Each row was made from one walk, in order. Every step used is in the known rows, and no mark comes twice. Write each row's walk.
In the rows, zero is written as 128.
Known rows
M -> L -> S -> A -> U: [109 126 181 116 161 145 136 170 133 119  93 100 132 148 106  92 117 157
 173 172 138 136 151 168 120 107 189 205 179  88 103  58 108 127 167 152]
V -> K -> P -> X -> M -> L -> B: [133 135 138 134 127 170  91 126  70 105 118 144 156 153 137 121 130 100
 126 133 107  90 172  86  93 142 142 202 129 132 163 112 107 131 118 125]
Z -> K -> P -> X -> M -> L -> B: [150 134 144 111 121 163  97 133  72 113 121 143 150 152 127 121 119 106
 160 119 108  97 156  88 120 130 140 201 125 130 132 124 108 107 124 128]
X -> P -> K: [131 150 143 104 163 130  87 161 141 139 108  80 151 136 148 112 109  90
  77 206  99  84 137 112  94 136 168 181 143 106 141 105 144 184 124 110]
X -> P: [128 151 154 113 162 130  87 169 143 135 102  82 142 139 158 114 110 108
  98 189 106  94 139 133  94 147 174 176 152  88 145 109 144 162 146 109]
V -> K -> P -> X -> M -> L -> N -> E: [115 133 141 129 120 178  89 145  73 125 120 139 151 145 135 133 121 104
 119 162 114  90 177  55  99 149 143 179 124 111 199 128 105 128 130 112]
B -> L: [139 134 150 133 151 149  99 181 105 124  92  89 148 145 120 116 111 117
 137 166 115 112 140 144 131 130 182 199 144  64  81 107 125 151 150 126]
V -> K -> P -> X -> M: [125 161 118 147 141 156  75 160  87 122 120 129 160 150 169  96 143  91
  89 174  96  79 160  67  82 172 144 187 147 111 185 135 122 167 111 108]
K -> P: [134 153 131 124 148 144  94 171 112 136 107 108 133 151 158 116 129  95
  91 182 106  93 141 125 100 136 169 186 155  76 140 115 134 152 138 118]
S -> A -> U -> C: [116 132 152 103 192 128 127 188 149 129  82  81 150 162 158  67 146 149
 140 175 119 127 153 137 128 141 187 181 212  79 103  58 122 134 163 137]
N -> L -> S -> A: [103 130 164 128 157 136 105 190 122 126  97 110 132 124 114  97  86 144
 194 157 125 140 150 133 138 145 190 184 198  79  84 114 125 144 180 144]
B -> L -> M -> X -> P -> K -> Z: [191 131 145  90 127 135  74 160 121 115 105  86 162 141 137 136  66  93
 150 192 114  73 159  49 120 131 173 183 124 165 122  52 139 152 116 126]
S -> L -> B: [126 112 153 129 162 145 107 180  91 133  94  73 146 149 116 131 115 107
 124 144 119 119 180 169 123  92 183 176 149  81  82  98 139 113 162 132]
U -> A: [102 139 135 118 179 139 116 181 137 138  92  88 142 152 148  88 125 129
 134 156 112 110 176 137 114 125 179 185 183  61  86 112 139 150 153 121]
V -> K -> Z -> G: [167 140 113 145 124 104  97 144  87 111 115  97 136 179 181 105 133 136
 131 137  77  79 152  92  62 124 161 195 116  73 122 130 124 192 124 103]
N -> E -> W: [ 68 131 145 120 142 175 117 183 115 129  98  87 120 136 145 148 121 119
 148 195 102 107 163  89 157 152 176 176 149  64  77 138 147 166 142 111]
M -> X -> P -> K -> Z -> G: [175 144 130 107 125 101  80 142 134 121 122  89 139 152 179 126  92 123
 134 192  85  65 156  57  78 139 161 185 108 132 171  88 143 178  95 104]
S -> L -> M -> X -> P -> K -> V: [177 126 144  97 152 140  68 171 124 124 112  90 160 140 126 149  89  81
 125 213 130  72 160  74 137 132 168 154 135 165 142  49 154 131 102 118]
B -> L -> M: [159 129 151 120 148 156  95 195  94 117  86  85 155 153 119 119  86 110
 147 152 128 113 149 120 151 114 180 185 146  90  52  97 117 137 159 137]
E -> W: [ 93 137 140 123 153 161 112 169 111 126  96  83 125 145 134 131 118 116
 133 191 102 111 152 118 132 145 177 177 159  68  71 147 145 167 142 115]
G -> Z -> K: [176 138 137 128 128 115  98 167 119 132 106  90 127 164 146 112 134 123
 129 141  91  92 125 140 126 120 167 183 139  74  75 121 159 166 148  99]
V -> K: [130 140 125 153 147 135  91 163 112 121 104 102 144 158 158 108 131 120
  95 163  94  91 150 129  88 137 173 185 162  74 122 119 140 182 141 104]
N -> L -> M: [157 130 145 117 156 149  96 190 115 121  88 109 147 142 137 113  58 129
 156 134 120 117 140 104 153 139 176 160 180  81  64 128 126 145 173 132]
X -> M: [106 140 151 152 158 151  83 187 119 124 102  91 145 150 155 107  89 138
 139 146 103 113 168 119 108 147 166 184 150  83 113 138 117 146 137 115]
W -> E: [ 93 138 148 126 161 154 118 165 130 126  92  74 135 160 128 131 109 128
 126 187 104 111 157 144  99 123 177 179 145  58  88 145 130 168 144 120]
N -> E: [ 93 135 143 140 148 156 103 198 128 138 102  96 132 143 155 132 111 122
 133 171 105 101 161 110 138 140 176 180 148  63 109 116 132 158 152 110]
P -> X: [118 153 130 133 168 146 102 182 121 140 102 103 146 146 135 111 110 103
  98 186 111 100 155 111 124 146 165 178 151  80 121 135 128 174 147 115]
K -> P -> X -> M -> L: [124 155 148 128 143 169  95 158 101 126 116 135 152 142 134 112 107 110
 131 158 118  98 152  96 118 159 143 193 121 105 160 127 102 132 115 126]
L -> S: [107 141 152 132 159 141  94 181 127 127 101  82 131 153 129 111 101 118
 138 178 114 121 144 153 110 121 181 192 162  82 122 120 120 168 164 130]
M -> L -> B: [131 114 160 122 146 155 115 146 107 116  96 108 132 152 116 139  96 132
 151 126 117 117 166 156 124 102 174 197 138  86  86 100 118 122 158 131]
S -> A -> U: [118 136 153 130 173 134 129 192 130 131  88  91 138 151 144  86 135 143
 126 183 120 117 168 134 114 125 188 183 195  74  95  74 133 141 159 129]
X -> M -> L: [113 131 166 144 147 159  95 165 119 115 105 110 143 145 130 116  77 155
 166 125 115 117 157 136 119 139 161 194 128  81 105 124 104 129 134 122]
L -> N -> E -> W: [ 75 117 147 110 142 175 113 173  98 136  94  76 119 143 125 155 106 112
 141 200 109 117 181  86 140 130 179 160 155  70  96 151 144 143 165 111]
G -> Z -> K -> P -> X -> M -> L: [176 152 145 116 111 144  92 144  92 124 124 133 144 155 131 108 132 111
 143 132 103  84 125  96 128 144 135 194 102 110 130 123 127 136 112 110]

Which walk is each row?
[131 153 134 140 129 164  86 138  88 115 122 146 159 148 144 106 132 110
 113 153 107  84 146  86  92 166 139 196 128 111 174 122 108 151 105 116]	V -> K -> P -> X -> M -> L
[141 121 151 122 152 147  96 170  87 129  87  75 145 152 102 124  98 107
 124 171 122 123 160 139 115 107 185 183 150  70 104 119 120 127 173 127]	B -> L -> N
[178 126 142  98 142 127  77 172 126 132 111  75 162 141 139 136  71  95
 126 192 118  74 174  77 112 115 172 156 126 164 137  54 156 138 117 122]	S -> L -> M -> X -> P -> K -> Z
[ 93 122 163 132 145 177 101 171  97 132 106 111 146 139 111 136  70 130
 161 152 125 119 188  77 137 137 153 171 122  96 146 141  97 117 151 118]	P -> X -> M -> L -> N -> E
[122 136 152 117 139 175  98 143  83 118 112 133 149 146 125 128 105 104
 146 135 118 105 176  96 115 136 145 200 123 123 147 116  99 109 127 136]	K -> P -> X -> M -> L -> B
[142 163 108 136 141 145  91 155  95 132 115 130 152 153 159 106 160  78
  60 195  98  72 141  87  85 157 154 185 155  95 176 121 136 184 123 108]	V -> K -> P -> X
[140 139 118 125 151 128  99 161 113 136 110  87 145 157 141 112 104 104
 112 173  91  81 163  96  90 115 167 193 127  98 111 121 124 189 123 114]	P -> K -> Z
[174 136 136  99 149 142  61 161 141 116 112 107 147 149 146 145  79  86
 132 216 115  65 157  44 128 151 162 166 147 169 153  64 145 156 103 111]	L -> M -> X -> P -> K -> V
[111 131 167 125 148 150 106 159 127 120 103 100 130 149 107 120  91 135
 164 156 125 125 135 172 118 115 176 202 141  82 116 105 108 150 159 137]	M -> L -> S
[128 146 154 127 148 133  77 169 164 127 105  97 135 136 167 134  91 123
 115 202 108  89 151 111 104 166 179 169 163 113 167  82 163 147 133 104]	M -> X -> P
[110 154 159 120 142 171  88 156 103 121 119 125 147 142 114 109  98 107
 155 168 127 112 144 112 114 148 148 204 127 118 176 123  89 137 129 141]	K -> P -> X -> M -> L -> S
[103 122 145 128 150 153 101 189 109 143  97  83 128 150 133 140  96 117
 125 178 111 113 177 109 121 115 179 164 156  68 128 128 129 137 174 110]	L -> N -> E
[113 112 171 137 144 165  98 151 100 107 100 108 141 151 124 130  76 146
 180 103 115 125 183 136 118 118 163 199 131 103  93 115 104 108 145 132]	X -> M -> L -> B
[200 128 140  97 127 107  81 167 110 121 117  70 158 152 158 129  75 111
 140 175 110  75 165  65 106 106 163 160 101 152 131  61 146 140 106 122]	S -> L -> M -> X -> P -> K -> Z -> G
[190 163 118 109 124 125  97 160 102 142 118 117 135 160 148 110 161  79
  92 176  95  73 118  99 123 137 150 182 130  95 130 122 155 168 130 103]	G -> Z -> K -> P -> X
[148 125 150 130 163 146  98 206 100 136  92  73 156 151 123 119  92 112
 120 150 131 115 163 147 142  97 179 156 149  85  65  97 135 123 160 133]	S -> L -> M
[115 163 133 134 153 161  81 178  99 135 114 117 154 145 155 104 115  93
 106 180 108  93 161  78 108 167 148 184 142 104 166 141 113 148 119 119]	K -> P -> X -> M
[186 132 140  85 147 142  63 156 139 110 108 125 152 129 142 142  57  97
 160 196 119  74 141  29 150 174 164 159 167 161 142  80 145 151 114 118]	N -> L -> M -> X -> P -> K -> V
[147 120 149 144 149 148  89 206 119 126  96  90 149 148 134 139  72 127
 141 163 133 110 172 126 150 118 183 151 157 113  90  68 154 108 147 128]	S -> L -> M -> X
[165 136 158 102 144 140  72 179 154 114  95 114 147 124 162 133  43 130
 159 165 122 100 140  78 144 170 178 148 186 129 126  90 156 132 155 121]	N -> L -> M -> X -> P
[191 136 128 119 132 117  88 156 107 125 113 106 123 173 139 125 151 108
 150 153  92  76 125 112 131 131 159 188 128  86  90 119 147 167 128  94]	G -> Z -> K -> V
[111 124 160 132 151 171 101 153  95 113 104 117 152 146 113 126  81 127
 166 124 119 119 186 106 131 132 152 195 123 116 110 125  98 119 141 132]	P -> X -> M -> L -> B
[153 149 132  97 153 119  87 149 132 139 114  76 151 144 151 112 105  89
  95 194  91  70 152  90  73 130 165 188 124 117 151 108 134 191 119 108]	X -> P -> K -> Z
[127 117 149 129 168 137  99 183  92 147  94  64 145 151 106 125 100 109
  97 170 126 124 173 168 105  91 184 154 151  65 116 121 139 114 173 122]	S -> L -> N
[157 142 126 130 137 108 103 162 100 124 109  87 129 172 166 110 108 138
 146 141  89  94 154 103  87 115 165 191 112  68 106 135 116 172 134 113]	K -> Z -> G
[179 133 149 104 107 150  97 129  76 116 120 132 142 160 123 124 134 105
 160 110 104  91 152  97 127 125 137 201 105 131 119 113 125 113 124 121]	G -> Z -> K -> P -> X -> M -> L -> B
[170 134 147  95 143 139  73 169 152 116 101 110 156 119 150 128  41 109
 143 184 116  88 141  57 143 161 172 155 177 147 129  83 154 150 135 123]	N -> L -> M -> X -> P -> K
[175 138 134  97 137 128  72 161 140 124 111  91 151 148 160 134  64  99
 130 193 104  67 170  45 102 133 167 166 137 170 145  72 147 163 116 114]	L -> M -> X -> P -> K -> Z
[117 123 174  85 182 138 123 188 134 115  79  65 157 155 120  68 143 140
 188 185 138 147 139 154 144 129 197 209 203  90  96  38 100 128 177 165]	B -> L -> S -> A -> U -> C
[163 136 124 124 146 130  89 157 105 123 113 116 132 167 140 122 134 111
 149 163  98  83 131 104 122 137 161 187 149  85 105 128 131 160 129 101]	Z -> K -> V
[151 141 156 115 145 141  73 182 153 119  99  97 143 143 168 137  67 120
 127 187 119  92 157  89 122 150 176 155 166 141 138  71 156 136 143 115]	L -> M -> X -> P
[143 138 121 124 163 141  88 161 111 129 110 103 141 155 128 124 121  88
 117 196 102  80 150  91 119 131 163 191 136  96 121 116 121 183 110 110]	P -> K -> V
[ 92 131 180  97 186 154 123 171 142 113  94  98 164 152 120  62 114 157
 206 161 140 146 156 119 143 151 165 200 183 121 139  67  75 119 157 160]	P -> X -> M -> L -> S -> A -> U -> C
[142 162 126 129 137 149  82 167  90 130 122 127 153 151 160  97 130  98
 121 161  98  85 142  70 112 159 141 186 145 111 153 149 125 146 118 111]	Z -> K -> P -> X -> M
